Each row comes from the steps of one walk. Every step used is in the known rows, and no mark comes twice. Write the walk behind each row, first mark first.
In the rows, 128 means zero.
Known rows:
F/Z/W/Q: [191 143 114 126 147 108 154 172 116 138 102 159 111 121  96 105 143 108
 111 110 145 110  63]
D/W/Q/Z: [209 155  84 106 129  96 120 170 112 130 122 151  90 152  77  98 134 102
 120 126 152 134  76]
Y/Z/W/F: [218 169  90 145 135 134  99 155 119 120 129 130 135 126  86  91  94 112
 143 119 158 113  49]
D/W: [200 150 111 124 120 128 125 138 106 113 122 141 117 141  80 111 142 104
 144 122 147 113  61]
G/Z: [164 150 131 144 133 127 126 137  82 119 107 164 139 125  90 131 139 105
 115 147 146 111  76]
D/W/F/Z: [201 132 118 143 125 120 115 149 107 107 121 140 128 122  70  92 152 110
 122 121 147 139  33]
Q/Z/D: [176 156 124 119 133 110 102 161  78 141 117 172  97 143  74 129 113 117
 109 140 154 127  76]
D/Z: [184 165 113 127 138 136 108 148  88 121 115 166 107 150 103 133 128 131
 123 122 152  96  56]
F/W: [174 152 122 114 135 115 114 122  76 124 107 146 132 105 113 108 142 105
 128 144 144 103  81]
G/W: [161 148  98 108 136 114 128 129  89 123 118 157 149 124 107 122 136  85
 135 142 135 109  66]
A/W/Q/Z/F: [194 169 105 121 144 123 122 178  91 143 112 131 135 105  82  91 120  92
 120  99 159 106  87]
Q/Z/D/W: [213 154 119 116 112 115 104 147  90 130 116 160  81 161  57 118 121 116
 120 129 151 142  62]
F/Z/D: [163 145 147 132 139 119 124 154  83 137 100 178 109 129  91 130 141 118
  99 129 143 122  61]
Y/Z/F/W/Q: [192 177  85 119 125 103 121 157  87 146  97 120 137 102 128  93 137  87
 133 121 147 105 100]
F/Z/W: [194 135 128 143 125 120 137 154 102 132 113 151 130 118  72 105 140 118
 124 121 148 103  56]
F/Z: [160 135 129 140 135 114 127 154  93 129 117 159 136 116  87 116 151 116
 109 133 147 108  68]
W/Q: [160 160  98 110 161 112 142 167 108 130 115 158 116 124 122 118 141  95
 121 116 146 109  76]
G/Z/D: [164 158 148 135 138 134 121 136  71 127  94 181 110 138  95 145 130 105
 104 142 141 126  69]
F/W/D: [196 131 126 112 133 113 111 119  66 128  93 149 124 107 122 101 170 113
 122 137 146 125  72]
Q/Z/W: [208 149 102 132 120 108 118 159 101 136 129 148 124 131  55 104 113 121
 128 131 155 109  70]
Y/Z/D: [181 174 119 127 136 131  97 149  93 141 114 160 101 147 103 129 101 114
 124 134 150 111  77]
F/Z/D/W: [198 142 142 129 114 125 125 141  91 129  99 164  87 149  74 122 152 115
 109 122 141 135  47]
A/Z/F: [152 162 116 123 125 144 125 159  93 142 115 152 154  93  87 121 143 106
 154 124 165  98  58]
Y/Z/D/W/Q: [217 181  97 106 135 127 114 158 116 136 102 155  63 173 111 113 114 104
 123 114 145 132  71]
A/W/F/Z: [187 149 145 139 161 146 100 146  95 111 114 139 150  99  82  88 128 115
 109 113 151 115  45]

Write each row's walk:
[198 150 128 112 136 117 142 164 105 136  90 172  68 154  95 117 152 105
  98 112 139 141  55]
F/Z/D/W/Q
[210 154  79 123 107  95 138 182 104 140 116 131 116 134  72  95 144  84
 132 105 155 131  76]
D/W/Q/Z/F
[200 155 109 137 144 130 123 153 112 113 122 138 139 114  84 101 119 104
 138 110 156 115  34]
Z/W/F
[191 163 110 114 149 153 109 154 115 120 119 155 133 105  79 106 114 125
 146 126 167 118  24]
A/Z/W/F
[188 176 116  76 148 146 125 156 114 138  93 181  61 149 100 130 130 116
 131 117 152 139  44]
A/Z/D/W/Q
[222 165 107 136 140 145 107 154 103 108 114 148 111 139  90 113 112 132
 131 104 157 110  18]
D/Z/W/F
[185 163 111 143 117 136 124 161  78 129 111 143 133 127  97 128 140 111
 138 100 159  94  55]
D/Z/F
[187 140 127 109 116 134 114 130  64 143  83 145 145  76 108 104 177 116
 143 128 159 125  61]
A/Z/F/W/D
[176 166 107 104 155 100 118 177  91 146 106 178  80 144  96 123 118 106
  97 126 151 137  79]
W/Q/Z/D
[212 166  96 140 123 131 112 147 115 134 126 138 127 138  84 106 102 118
 144 125 155  93  74]
Y/Z/W
[219 172 112 123 114 137  96 138 103 129 113 150  83 168  86 116 110 112
 136 127 150 123  66]
Y/Z/D/W
[217 172  99 111 149 129 135 169 107 129 102 164  81 153 115 123 118 124
 123  97 151  99  46]
D/Z/W/Q
[205 156 148 131 114 140 122 126  82 115  90 170  91 159  76 137 135 100
 116 135 141 137  58]
G/Z/D/W
[182 175 121 103 177 144 127 152 107 124 108 148 116 119 117 103 123  99
 117 104 149  95  76]
A/W/Q
[221 143 129 113 130 125  96 119  56 125  84 161  97 132 125 112 163 140
 116 128 147 120  55]
F/W/D/Z
[196 177 103 112 131 118 130 156  69 134  81 143 113 113 134 114 152 102
 121 104 144 103  69]
D/Z/F/W/Q
[203 166 131 113 137 127 138 145  92 120  81 176  74 160 101 133 141  92
 105 126 136 144  63]
G/Z/D/W/Q
[173 164 105  98 158 106 132 143  89 128  96 149 113 110 136 108 148  95
 116 133 138 108  88]
F/W/Q
[185 150 104 132 101  92 111 147  62 139 111 127 154  93  79  95 143  97
 130 141 153 114  94]
Q/Z/F/W
[201 169 116  98 144 128 138 154 108 126  99 166  67 158 108 122 136  95
 119 108 143 136  55]
Z/D/W/Q
[201 151 122 150 135 136 123 143  96 105 105 148 147 116  78 109 122 101
 124 129 148 125  40]
G/Z/W/F
[185 158  92  99 145  82 112 156  83 142 105 152 110 117 107  98 135 109
 107 148 146 123 101]
F/W/Q/Z
[180 166  95 149 112 123 115 164  95 139 126 124 156 114  92 105 124  93
 146 117 159  96  85]
Y/Z/F
[173 155  84 125 129  91 135 195  93 147 118 142 135 111  88 105 138  83
 122 111 156 120  86]
W/Q/Z/F
[199 168 119 130 109 129 116 136  56 128  94 134 131 109 111 118 149 113
 134 118 148  96  66]
D/Z/F/W
[211 149  96 138 133 111 101 166 107 122 132 143 134 119  57  89 104 114
 128 123 159 131  45]
Q/Z/W/F
[217 129 121 129 129 128 130 143  99 131 107 153 121 128  94 106 151 112
 136 110 153 116  48]
Z/W/D
[220 163 113 130 128 142 121 148  98 124 111 155 101 152  88 126 119 136
 134 111 152  90  42]
D/Z/W
[183 169 101  92 159 137 137 166 127 139 106 170 105 121 100 115 122 123
 140 118 158 107  52]
A/Z/W/Q
[207 136 142 118 154 153 107 130  83 122 106 149 127 116 101  98 146 115
 125 108 155 109  60]
A/W/D
[207 141 117 139 115 134 120 158  67 134  98 151 123 128 109 121 166 119
 131  94 162 115  45]
W/D/Z/F
[172 156  66 110 122  85 138 174  89 148 110 146 148 112  97 106 138  67
 125 123 144 127  83]
G/W/Q/Z/F
[189 166 130 128 170 159  99 141  96 104 121 133 147 104  95  93 112 105
 128 109 154 110  46]
A/W/F
